Every row comes from one small tree of marks. Brackets hold a mark, then the marks that hang from it, in the order of their numbers. Every link used is in the known rows. Which tree was each row made from?
Known rows
(j390 (j396 (j533 j916) (j541 (j775 j750) j796))): [ 0.38 -0.23  0.24 -0.24  0.04  0.15 -0.16 -0.59 -0.09  0.11  0.02 -0.13
  0.37  0.02  0.52 -0.03 -0.23  0.02 -0.06 -0.27]
(j533 (j396 (j541 (j775 j750))) j916): [ 0.24 -0.15  0.13 -0.10 -0.01  0.26  0.05 -0.28  0.03 -0.07  0.09 -0.04
  0.21 -0.04  0.40  0.06 -0.20 -0.08 -0.08 -0.12]
(j796 j541): [ 0.17 -0.02  0.00 -0.08 -0.03 -0.16  0.08  0.03  0.02 -0.03  0.16 -0.03
 -0.14 -0.02 -0.02  0.05 -0.03  0.02  0.00  0.03]
(j390 (j396 j533 (j541 j775 j796))): [ 0.27 -0.23  0.26 -0.30  0.03  0.19 -0.09 -0.64 -0.09  0.24  0.07 -0.11
  0.31  0.01  0.34 -0.01 -0.14  0.16 -0.01 -0.14]
(j916 j969): [-0.08  0.03 -0.11  0.04  0.00  0.11 -0.20  0.05 -0.01 -0.03  0.01  0.02
  0.14 -0.02  0.15 -0.10 -0.01  0.02 -0.09  0.04]
(j533 (j396 j390 j541) (j916 j969)): [ 0.02 -0.04  0.08 -0.01 -0.06  0.32 -0.16 -0.24  0.02 -0.20  0.19 -0.06
  0.30 -0.03  0.44 -0.01 -0.16  0.01 -0.23 -0.13]
(j533 (j396 (j541 j775 j796)) (j916 j969)): [ 0.08 -0.09  0.01 -0.15  0.03  0.36 -0.27 -0.42  0.00 -0.03  0.22 -0.04
  0.28 -0.08  0.41  0.00 -0.17  0.01 -0.09 -0.04]
(j775 (j541 j796) (j750 j513)): [ 0.25  0.10  0.23 -0.11  0.03 -0.12 -0.06 -0.29 -0.01 -0.05 -0.13 -0.09
  0.23 -0.02  0.18 -0.03 -0.15 -0.12  0.26 -0.15]
(j775 (j541 j796) j750): [ 0.34  0.05  0.18 -0.14  0.04 -0.13 -0.12 -0.12 -0.01 -0.02 -0.17 -0.07
  0.08  0.07  0.26 -0.08 -0.09 -0.13  0.17 -0.19]
(j541 j796): [ 0.01  0.05  0.03 -0.15  0.07 -0.05 -0.11 -0.18 -0.02  0.05  0.07 -0.04
  0.01  0.00 -0.02 -0.02  0.02  0.02  0.12 -0.02]
(j396 j390 (j533 j916) (j541 (j775 j750) j796)): [ 0.44 -0.18  0.41 -0.19 -0.04  0.14 -0.20 -0.77 -0.04  0.17 -0.04 -0.17
  0.27  0.16  0.48 -0.04 -0.10  0.07 -0.25 -0.34]
(j750 j513 (j775 j541)): [ 0.04  0.03  0.15 -0.15 -0.06  0.06  0.07 -0.48  0.01  0.14 -0.04 -0.06
  0.10 -0.15  0.10  0.08 -0.13  0.02  0.07 -0.01]
(j796 (j541 j775)): [ 0.16 -0.06  0.03 -0.12 -0.04 -0.08  0.08 -0.14  0.01  0.16  0.15 -0.04
 -0.08 -0.03  0.05  0.08 -0.04  0.07 -0.02  0.07]
(j775 j541): [ 0.19 -0.01  0.08  0.03 -0.02 -0.04 -0.08 -0.03  0.01 -0.02 -0.12 -0.02
 -0.02  0.04  0.13 -0.01 -0.05 -0.08  0.02 -0.08]
(j533 (j396 j390 (j541 j775)) (j916 j969)): [ 0.01 -0.08  0.10 -0.04 -0.07  0.39 -0.16 -0.40  0.00 -0.02  0.19 -0.06
  0.36 -0.04  0.50  0.02 -0.18  0.05 -0.25 -0.10]
(j775 j541 (j750 j513)): [ 0.24  0.06  0.21  0.01 -0.03 -0.08  0.04 -0.13  0.02 -0.09 -0.19 -0.05
  0.22 -0.02  0.20 -0.01 -0.17 -0.14  0.15 -0.13]
(j533 j396 (j916 j969)): [-0.14 -0.03 -0.18  0.09  0.03  0.24 -0.21  0.03  0.01 -0.23  0.16  0.03
  0.19 -0.11  0.30  0.00 -0.17 -0.08 -0.09  0.01]
(j750 j513): [-0.10  0.06  0.07  0.04 -0.02  0.00  0.06 -0.18  0.01 -0.03  0.04 -0.02
  0.17 -0.10 -0.09  0.06 -0.07  0.02  0.10  0.04]
(j775 (j541 j796)): [ 0.19  0.03  0.11 -0.10  0.04 -0.08 -0.17 -0.19 -0.01  0.02 -0.06 -0.05
  0.00  0.04  0.11 -0.03 -0.04 -0.06  0.12 -0.10]
(j396 (j533 j916) j541): [ 0.38 -0.26  0.15  0.05 -0.03  0.14 -0.17 -0.36  0.02 -0.09 -0.03 -0.06
  0.04  0.11  0.21 -0.02 -0.07  0.01 -0.30 -0.19]

Write each row's tree
[ 0.21  0.00  0.14 -0.14 -0.05 -0.11  0.17 -0.22  0.01  0.11  0.10 -0.07
  0.11 -0.08  0.10  0.08 -0.13  0.02  0.09  0.02] => (j796 (j541 (j775 (j750 j513))))
[ 0.08 -0.04  0.32 -0.32 -0.02  0.25  0.07 -0.60 -0.02  0.17  0.21 -0.10
  0.24 -0.02  0.29  0.08 -0.08  0.15  0.02 -0.08] => (j533 (j396 j390 (j541 j775 j796)))
[ 0.13  0.02  0.13 -0.24  0.05  0.00 -0.06 -0.31 -0.05  0.23 -0.03 -0.06
  0.15  0.01  0.19 -0.03 -0.04  0.01  0.13 -0.07] => (j541 (j775 j750) j796)
[ 0.03  0.01  0.10 -0.13 -0.01  0.28 -0.24 -0.39  0.00 -0.16  0.25 -0.09
  0.32 -0.04  0.42 -0.02 -0.15  0.02 -0.13 -0.15] => (j533 (j396 j390 (j541 j796)) (j916 j969))
[ 0.22 -0.23  0.06 -0.01 -0.01  0.23 -0.26 -0.30 -0.06 -0.11  0.05 -0.06
  0.35  0.00  0.45 -0.08 -0.20  0.03 -0.23 -0.19] => (j390 (j396 (j533 (j916 j969)) j541))
[ 0.01 -0.16 -0.08  0.07  0.02  0.15 -0.30 -0.15 -0.09 -0.08  0.04 -0.02
  0.32 -0.04  0.39 -0.07 -0.21  0.00 -0.16 -0.13] => (j390 (j396 (j533 (j916 j969))))
[ 0.05  0.07  0.18 -0.21  0.04  0.01 -0.01 -0.45 -0.04  0.20  0.00 -0.08
  0.30 -0.06  0.12  0.01 -0.10  0.02  0.21 -0.04] => (j541 (j775 (j750 j513)) j796)
[ 0.04  0.01  0.15 -0.07 -0.03  0.05  0.10 -0.28 -0.02  0.15 -0.07 -0.04
  0.28 -0.06  0.14  0.03 -0.12  0.00  0.09 -0.01] => (j541 (j775 (j750 j513)))
[ 0.28 -0.04  0.09 -0.16 -0.04 -0.12  0.12 -0.10  0.00  0.13  0.06 -0.05
 -0.02 -0.01  0.17  0.04 -0.08  0.02  0.02 -0.01] => (j796 (j541 (j775 j750)))
[ 0.17 -0.05  0.31 -0.15 -0.11  0.17  0.06 -0.46  0.00  0.23  0.02 -0.11
  0.18  0.07  0.22  0.03 -0.01  0.14 -0.18 -0.12] => (j396 j390 (j541 j775))
[ 0.32 -0.19  0.36 -0.07 -0.09  0.13 -0.03 -0.51 -0.01  0.09 -0.04 -0.11
  0.13  0.15  0.24 -0.02  0.00  0.16 -0.27 -0.21] => (j396 j390 j533 j541)
[ 0.16 -0.04  0.16 -0.29  0.03  0.07 -0.01 -0.30 -0.06  0.02  0.15 -0.10
  0.25 -0.05  0.21 -0.02 -0.12  0.06  0.12 -0.12] => (j390 (j396 (j541 j796)))
[ 0.26 -0.17  0.26 -0.11 -0.04  0.27 -0.42 -0.79 -0.04  0.18  0.04 -0.14
  0.32  0.12  0.47 -0.08 -0.08  0.15 -0.36 -0.24] => (j396 j390 (j533 (j916 j969)) (j541 j775 j796))
[ 0.28 -0.24  0.20 -0.14 -0.01  0.15 -0.01 -0.35 -0.06  0.03  0.02 -0.07
  0.24  0.02  0.29 -0.02 -0.14  0.10 -0.08 -0.15] => (j390 (j396 j533 j541))
[ 0.16 -0.08  0.08 -0.16  0.05  0.18 -0.08 -0.31  0.03 -0.18  0.23 -0.05
  0.10 -0.06  0.22  0.06 -0.14 -0.05  0.01 -0.11] => (j533 (j396 (j541 j796)) j916)
[ 0.23 -0.19  0.08 -0.13  0.04  0.19 -0.34 -0.44 -0.08 -0.07  0.11 -0.09
  0.36  0.00  0.45 -0.09 -0.19  0.04 -0.14 -0.21] => (j390 (j396 (j533 (j916 j969)) (j541 j796)))
[ 0.50 -0.24  0.27 -0.17  0.02  0.15 -0.23 -0.64 -0.02  0.11 -0.07 -0.11
  0.18  0.12  0.39 -0.05 -0.11  0.01 -0.18 -0.25] => (j396 (j533 j916) (j541 (j775 j750) j796))
[ 0.37 -0.27  0.28 -0.22 -0.02  0.19  0.04 -0.45 -0.08  0.17 -0.06 -0.09
  0.36  0.03  0.47 -0.03 -0.19  0.09 -0.07 -0.18] => (j390 (j396 j533 (j541 (j775 j750))))
